Every row comes from one small tree of marks. The marks that hang from a mark follow it in brackets, in alphabetical order. Every link used is in the known rows. Which tree was each row made from?
(in the rows, 128 means zero)
Known rows
pira(rikisat vizer): [130 133 123 157 116 139  76 121 140 133 139 118 139 156 113 131 121 138
 179 112 139 129 116 124 115 134  63 115 116 119  99 122 132 116 152 128
 162 124 156 120 129 204 125 126 137 113 141  95 134 104 181 120 181 101
 149 173 113 122 174 116 118 100 134 125  81 130 121 107]
lemo(duvudu(duloda)): [105 142 136 110 127 132  99  97 143 124 142 109 124 164 117 152 140 128
 177  66 124 104 132 139 121 117  66 131 141 123 148 119 155  92 125 123
 173 107 118 154 130 170 130 145 141 149 140 117 118  95 158 110 184 145
 169 174 110 200 139 118 138 102 116 133 110 118 123 159]
duvudu(duloda pini rikisat): [117 109 113 134 138 120  83 119 134 102 151 117 130 152 115 140 144 126
 188  65 121 103 150 173 105 115  66 115  98 120 213 125 153  87 137 120
 169 110 159 148 122 183 117 144 139 122 132 121 104  86 166 120 146 126
 164 167  97 165 143 115 135 110  96 140  94  98 111 121]
rikisat(duvudu(duloda pini)): [106 127 121 112 133 133  99 105 138 101 148 117 120 159 110 140 130 129
 182  59 119  83 149 154 123 120  68 133 110 104 188 117 145  87 134 123
 167 102 150 157 128 185 118 154 147 135 127 132 101  56 157 122 130 134
 165 171 102 195 156 116 130 112 105 148  97  95 107 152]
pira(rikisat(duvudu(duloda pini)) vizer(lemo nila)): [112 137 120 149 131 136  56 122 138  90 141 127 140 152 114 132 104 169
 205  66 131  84 151 134 141 131  58 135  96  67 125 138 140  74 139 124
 154 107 189 142 126 204 121 144 167 110 125 137 129  66 173 157 163 110
 137 172 105 179 196 125 107 100 118 160  82 113 114 135]
lemo(duvudu): [114 148 134 130 124 134 108 106 136 140 144 109 120 166 118 147 131 118
 168  88 128 108 121 131 118 121  64 136 134 125 138 130 148 106 136 123
 169 118 108 142 130 174 131 137 133 124 143 120 124  91 166 103 194 146
 171 167 110 179 148 116 134 100 117 122 103 124 116 159]
vizer(lemo(duvudu(pini(pira))) rikisat): [ 98 169 111 146 122 127  98 116 118 120 144 113 113 164 114 132 110 103
 195 111 125  75 140 124 117 122  59 156  90  76 174 151 148  92 147 128
 167 113 146 151 131 227 150 123 151  92 139 154 140  88 182  99 184 151
 166 173 101 185 171 131 114 105 109 155  48 125 123 174]
vizer(lemo): [113 139 124 146 126 137 111 120 137 150 142 110 128 161 108 139 124 124
 164 105 136 112 125 110 122 124  65 132 132 104 148 140 135 100 131 125
 168 117 117 152 122 151 131 137 153 117 132 118 129  73 173 128 178 129
 165 174 110 167 163 117 127  94 119 137  98 122 120 139]
nila(vizer(lemo(duvudu(rikisat)))): [108 153 134 160 123 128 102 120 131 138 143 115 123 156 112 146 108 115
 185  90 118  96 141 125 127 125  58 146 127 103 179 162 146  91 120 120
 166 111 109 149 126 165 139 136 145 108 136 146 127  88 177 126 213 167
 152 154 103 189 161 129 118  87  97 134 106 126 124 147]
rikisat(duvudu(duloda pini(pira(vizer(lemo nila))))): [111 135 113 151 144 133  49 120 131  91 147 124 133 153 122 131 114 186
 197  80 125  75 156 147 142 127  59 133  86  71 143 142 145  62 158 124
 161 104 183 144 125 207 119 140 172 104 128 149 128  54 178 155 140 113
 142 168 101 170 191 123 112  98 113 165  73 112 118 138]
pini(duvudu(duloda) pira): [111 120 116 118 133 138 105 104 142 115 153 117 113 158 104 137 138 143
 181  84 125  84 147 155 119 127  68 126 121 119 169  99 143  91 155 129
 159 100 149 163 126 214 117 147 146 148 133 122 102  59 162 130 110 112
 158 185 105 170 169 119 108 110 120 160  96  90 129 124]
duvudu(duloda pini(pira(vizer(lemo nila))) rikisat): [122 112 107 171 148 122  33 132 127  93 150 126 141 146 126 131 129 184
 203  87 127  98 156 169 125 121  57 118  75  87 171 148 152  62 159 121
 165 111 192 136 120 206 118 130 164  95 131 137 133  82 187 155 154 106
 141 165  95 142 178 120 118  95 107 156  69 115 121 105]
pini(duvudu pira(rikisat vizer(lemo))): [120 140 113 166 118 146  87 126 134 118 149 128 121 158 104 121 103 149
 194 119 141  81 139 130 124 142  66 141  94  88 133 129 125 101 172 133
 144 112 167 138 131 246 124 128 157  98 136 123 131  66 182 136 149  95
 142 175 107 136 210 125  86 103 129 159  61 112 131 104]
pini(duvudu pira): [120 129 115 138 128 140 112 112 136 130 154 117 109 160 105 132 130 134
 172 109 129  86 137 146 115 132  67 130 116 121 164 110 138 106 167 130
 155 109 136 151 126 218 119 138 140 123 136 126 108  54 172 125 121 114
 160 179 104 148 176 118 106 108 121 150  90  93 121 123]
pira(vizer(nila)): [138 122 128 160 132 133  58 121 140 143 136 113 148 152 128 140 130 170
 166  98 138 136 114 120 130 126  55 102 133 124  76 129 143  92 149 122
 171 123 150 121 117 156 121 129 147 117 139 105 141  96 183 148 183 106
 147 174 112 125 165 111 134  87 133 123 108 133 113 122]
rikisat(duvudu(pini(pira))): [111 142 110 141 132 136  99 116 124 113 156 119 107 161 108 129 121 128
 180 101 122  75 146 161 115 129  70 140  86 100 183 125 142  99 167 126
 158 112 147 142 132 228 120 139 138  97 133 145 106  51 174 113 118 130
 166 165  97 160 174 117 114 113 107 147  72  97 108 141]
pini(duvudu(duloda) pira(vizer(lemo nila rikisat))): [116 132 113 150 127 136  63 112 139 114 137 120 139 151 120 129 107 172
 195  94 129  86 144 112 140 129  51 122 121  86 105 127 141  73 144 130
 161 101 192 151 117 214 134 129 174 133 131 133 143  80 182 156 153 101
 136 194 110 163 195 132 104  94 132 170  77 116 132 134]
pira(rikisat(duvudu(duloda)) vizer(nila)): [121 134 130 139 123 143  59 112 148 108 140 123 142 153 117 138 109 171
 191  71 129 102 134 130 137 132  59 118 125 106  81 116 140  90 138 126
 156 112 175 127 127 207 121 143 149 134 133 117 125  92 172 148 165 101
 139 178 112 161 187 120 114  99 132 140 100 120 115 124]
pini(pira(vizer)): [128 130 117 161 127 137  72 118 132 134 145 116 132 157 119 129 132 155
 172 124 135 117 121 141 116 131  64 114 106 124 116 124 138 104 171 127
 169 122 145 121 127 205 124 123 140 106 144 105 133  89 185 121 157 104
 154 170 109 115 170 113 125  99 130 130  73 129 125 109]
pini(pira(rikisat(duvudu) vizer(lemo nila))): [118 158 120 177 121 147  66 129 132 122 147 128 130 157 112 125  89 172
 192 117 134  84 136 120 139 141  59 141 100  77  91 142 132  92 163 130
 144 118 169 123 130 236 130 127 159  88 134 140 139  74 190 150 169 102
 138 169 108 142 216 126  92  95 133 149  66 127 121 122]

Write each row's tree
[113 135 128 142 143 125  45 116 135  98 137 116 145 156 133 145 129 172
 196  60 131  99 140 137 142 118  54 133 111  82 134 150 156  62 133 120
 173 108 163 147 122 161 125 140 167 119 134 134 141  82 172 145 202 133
 146 167 105 187 163 122 133  91 112 147  93 128 119 154]
pira(vizer(lemo(duvudu(duloda pini)) nila))
[101 152 125 129 121 139  96 106 143 130 135 113 136 156 113 141  96 135
 183  71 122  85 143  89 144 121  54 133 146  82 116 134 143  82 106 127
 163 105 155 159 119 172 142 142 170 142 125 143 135  80 170 148 173 134
 153 190 113 210 178 129 121  96 124 156 101 117 116 172]
vizer(lemo nila rikisat(duvudu(duloda)))
[114 141 107 149 126 131  86 124 127 116 153 120 116 158 101 126 132 121
 192 120 132  99 137 157 100 132  68 130  72 102 163 121 141 109 172 129
 156 120 163 136 130 244 126 130 132  95 138 130 115  83 180 112 136 109
 159 175  99 133 176 121  99 115 117 153  61 105 120 113]
duvudu(pini(pira(rikisat)))
[ 95 145 118 145 137 120  78 119 125  94 153 121 119 154 110 141 126 130
 213  79 111  72 169 167 123 122  60 150  81  88 227 155 156  69 137 121
 166 100 143 160 129 209 134 139 151 106 134 164 115  79 176 127 167 161
 146 158  92 198 162 133 104 100  85 164  76 108 133 138]
nila(vizer(lemo(duvudu(duloda pini(pira) rikisat))))
[119 155 113 156 110 142  87 110 129 128 140 117 123 159 118 123  96 132
 180 116 126  87 128 114 125 134  60 128 108 104 110 126 133 110 157 131
 164 117 158 121 133 243 137 120 146 106 140 126 138  92 186 108 161 118
 154 175 111 139 186 121 119 104 130 133  57 127 117 142]
pini(pira(vizer(rikisat(duvudu))))
[ 99 162 117 149 115 131 109 115 130 129 135 113 125 153 102 133  90 100
 190  95 116  74 149  89 135 130  55 148 113  70 170 153 136  89 118 124
 167 105 144 159 124 179 145 138 159 107 123 159 130  61 180 132 166 161
 145 172 105 194 178 134 110  96 103 160  84 114 116 172]
nila(vizer(lemo rikisat(duvudu(pini))))
[ 99 176 134 143 109 131 109 109 134 150 129 106 128 159 110 145  99  98
 184 103 121  96 129  79 135 126  52 148 146  90 129 155 143  95 108 125
 175 110 113 156 124 164 157 130 152 122 137 144 146 102 180 119 220 168
 150 176 113 200 161 135 116  88 114 146  97 139 131 178]
nila(vizer(lemo(duvudu) rikisat))
[ 87 159 112 133 121 130  93 109 130 106 141 116 121 153 100 131 101 119
 205  91 112  61 164 116 135 129  58 148  98  67 183 140 140  77 129 128
 168  95 163 166 126 214 144 138 165 120 125 167 121  63 178 134 136 151
 141 180 102 203 179 139  98 104 103 182  66 106 131 160]
nila(vizer(lemo rikisat(duvudu(duloda pini(pira)))))
[116 139 124 163 139 128  45 121 131 105 148 123 135 155 133 140 115 183
 199  81 123  92 147 156 133 121  55 131 103  96 139 152 157  70 149 123
 162 110 161 133 127 205 130 127 161 107 141 139 139 102 183 141 199 124
 145 161 102 170 176 123 119  90 114 143  78 132 129 127]
pini(pira(vizer(lemo(duvudu(duloda rikisat)) nila)))
[127 141 124 173 123 138  60 130 140 138 137 121 148 152 117 134 107 164
 184 109 143 124 120 107 133 133  56 121 121  94  73 143 134  93 144 126
 158 123 163 126 120 178 131 128 157 105 136 114 149  97 186 156 200  99
 142 175 113 134 193 122 109  87 136 139  88 138 121 114]
pira(rikisat vizer(lemo nila))
[116 154 111 156 121 124  65 112 120 108 140 115 125 160 128 129 117 125
 195 108 126  94 130 139 115 126  57 135  83 101 140 138 150 101 164 127
 173 118 170 125 134 242 140 116 143  94 146 132 146 107 187  94 184 134
 157 167 103 144 167 123 126 106 118 136  49 132 120 153]
lemo(duvudu(pini(pira(vizer(rikisat)))))
[121 124 117 157 146 120  30 120 126  82 152 124 133 151 134 138 133 178
 207  70 118  92 151 189 121 119  56 121  77 107 161 138 166  69 162 119
 165 112 182 127 127 228 120 131 145 101 142 139 128 104 181 127 174 121
 148 156  94 152 164 119 124 102 103 139  77 117 117 125]
lemo(duvudu(duloda pini(pira(vizer(nila))) rikisat))
[110 135 109 143 119 139  82 108 138 110 139 118 130 155 113 126 108 146
 195  99 130  80 145 115 131 129  58 129 115  86 142 122 134  86 148 132
 162  99 180 153 125 223 134 127 170 133 132 123 137  74 177 133 150 109
 144 190 111 166 188 130 107 101 129 166  64 114 136 134]
pini(duvudu(duloda) pira(vizer(lemo rikisat)))
[102 140 129 127 143 124  73 113 134 107 142 114 133 159 122 152 133 151
 192  57 125  92 147 137 137 113  58 141 118  84 157 146 160  63 124 120
 170 105 145 165 121 154 129 148 162 130 131 146 129  75 164 140 187 145
 159 172 103 211 156 126 128  96 105 156 104 114 117 165]
vizer(lemo(duvudu(duloda pini)) nila)
[113 112 106 139 140 120  77 120 128  98 158 121 119 153 111 133 146 134
 196  85 119  93 157 187 102 118  67 119  79 116 220 123 155  88 158 124
 164 108 166 146 126 220 118 137 138 110 135 132 103  85 174 117 125 119
 161 166  92 154 153 118 122 113  99 150  72  96 118 112]
duvudu(duloda pini(pira) rikisat)
[104 161 110 146 116 130  97 111 125 122 142 115 115 153 104 127 104 109
 192 110 112  74 150 122 124 133  56 139  93  92 163 133 140  97 146 128
 167 108 157 144 128 228 140 132 141 104 131 161 120  73 185 119 131 146
 146 174 101 164 178 131 103 107 106 160  69 108 118 153]
nila(vizer(rikisat(duvudu(pini(pira)))))
[117 125 111 135 119 137  77 103 140 108 140 118 128 154 116 128 119 144
 192  93 128  88 140 130 123 129  59 117 116 111 131 105 139  96 155 131
 165 102 185 145 126 237 129 129 156 141 137 114 129  90 176 123 134 104
 146 191 110 151 178 125 113 107 130 156  70 109 132 127]
pini(duvudu(duloda) pira(vizer(rikisat)))
[101 132 112 120 135 134  93 107 132  96 155 120 111 160 109 133 132 138
 189  79 117  71 156 169 119 124  70 135  92 100 194 115 147  85 156 126
 162 103 159 154 131 224 118 147 145 121 130 143 100  54 164 118 110 128
 164 170  98 180 167 118 118 116 106 159  76  93 115 142]
rikisat(duvudu(duloda pini(pira)))
[ 86 161 123 134 126 129  78 117 132  97 147 120 120 157  99 138 122 128
 218  93 121  73 161 145 126 132  62 157  83  69 181 143 149  81 141 126
 161 101 153 162 133 224 141 141 153 115 133 157 118  81 175 127 167 148
 139 172  99 201 174 139  87 104 103 179  68 115 142 142]
nila(vizer(lemo(duvudu(duloda pini(pira(rikisat))))))
[123 150 113 177 122 134  59 124 129 143 134 115 144 153 124 128 104 160
 182 128 135 110 124  96 133 130  49 118 115  90  79 146 138  88 152 129
 167 120 171 130 118 201 143 114 165 101 138 128 161 104 199 144 185 106
 141 185 112 131 190 126 115  87 137 147  63 143 127 133]
pini(pira(vizer(lemo nila rikisat)))
[129 142 128 160 119 144  67 120 140 125 141 124 137 155 116 132  98 163
 181  91 134 105 126 120 134 136  59 122 120 105  72 126 136 103 148 127
 151 121 163 115 128 210 123 134 142 108 136 120 132  88 180 143 175 103
 142 171 112 140 195 118 112  96 134 130  93 125 108 123]
pira(rikisat(duvudu) vizer(nila))
[120 105 119 124 131 132 106 109 145 110 153 119 119 153 109 141 131 130
 183  60 121  92 149 162 115 121  66 120 127 129 202 109 145  95 133 123
 156 101 151 159 123 193 112 150 141 144 130 117  99  71 159 129 135 121
 160 174 102 177 160 117 121 108 105 142 115  87 116 115]
pini(duvudu(duloda rikisat))
[ 89 158 113 127 127 125  90 108 124 102 143 113 118 163 115 137 119 113
 203  89 120  70 150 132 121 118  61 151  94  72 183 141 154  81 137 127
 172 103 160 163 130 222 148 131 159 117 136 151 133  88 172 104 175 149
 163 178 102 208 163 135 116 108 109 167  56 118 131 171]
vizer(lemo(duvudu(duloda pini(pira))) rikisat)
[106 160 106 157 128 133  88 121 120 121 145 118 118 157 112 126  93 131
 189 105 120  67 146 114 131 127  55 145  92  69 146 147 142  81 146 127
 157 112 170 148 123 219 142 131 161  93 128 167 137  63 186 137 148 130
 155 179 101 174 195 132 104 101 113 165  63 111 111 166]
vizer(lemo nila rikisat(duvudu(pini(pira))))
[122 123 103 162 138 123  83 127 121 115 159 120 115 155 112 128 135 125
 186 108 123  97 144 180  98 122  66 123  72 117 213 133 149  98 170 123
 161 120 155 134 127 224 121 129 132  87 138 135 112  82 182 111 136 121
 166 159  92 130 162 114 119 111  99 138  68 101 111 110]
duvudu(pini(pira) rikisat)
[105 127 109 127 129 129  79 116 134 100 152 121 121 157 100 131 142 130
 201  96 128  95 148 167 105 128  69 127  79 102 174 109 146  96 162 128
 160 109 172 146 130 240 125 139 139 121 136 127 106  87 172 118 124 107
 155 180 100 154 167 123 102 118 117 163  65 101 127 114]
duvudu(duloda pini(pira(rikisat)))
[110 145 115 136 115 140  77 101 137 110 139 117 128 157 118 128 105 142
 189  94 123  85 138 123 128 129  60 124 113 102 119 115 138  98 148 131
 167 107 174 130 132 238 136 129 153 129 137 123 132  95 177 114 151 116
 150 181 111 162 178 123 122 107 130 144  62 122 124 145]
pini(pira(vizer(rikisat(duvudu(duloda)))))
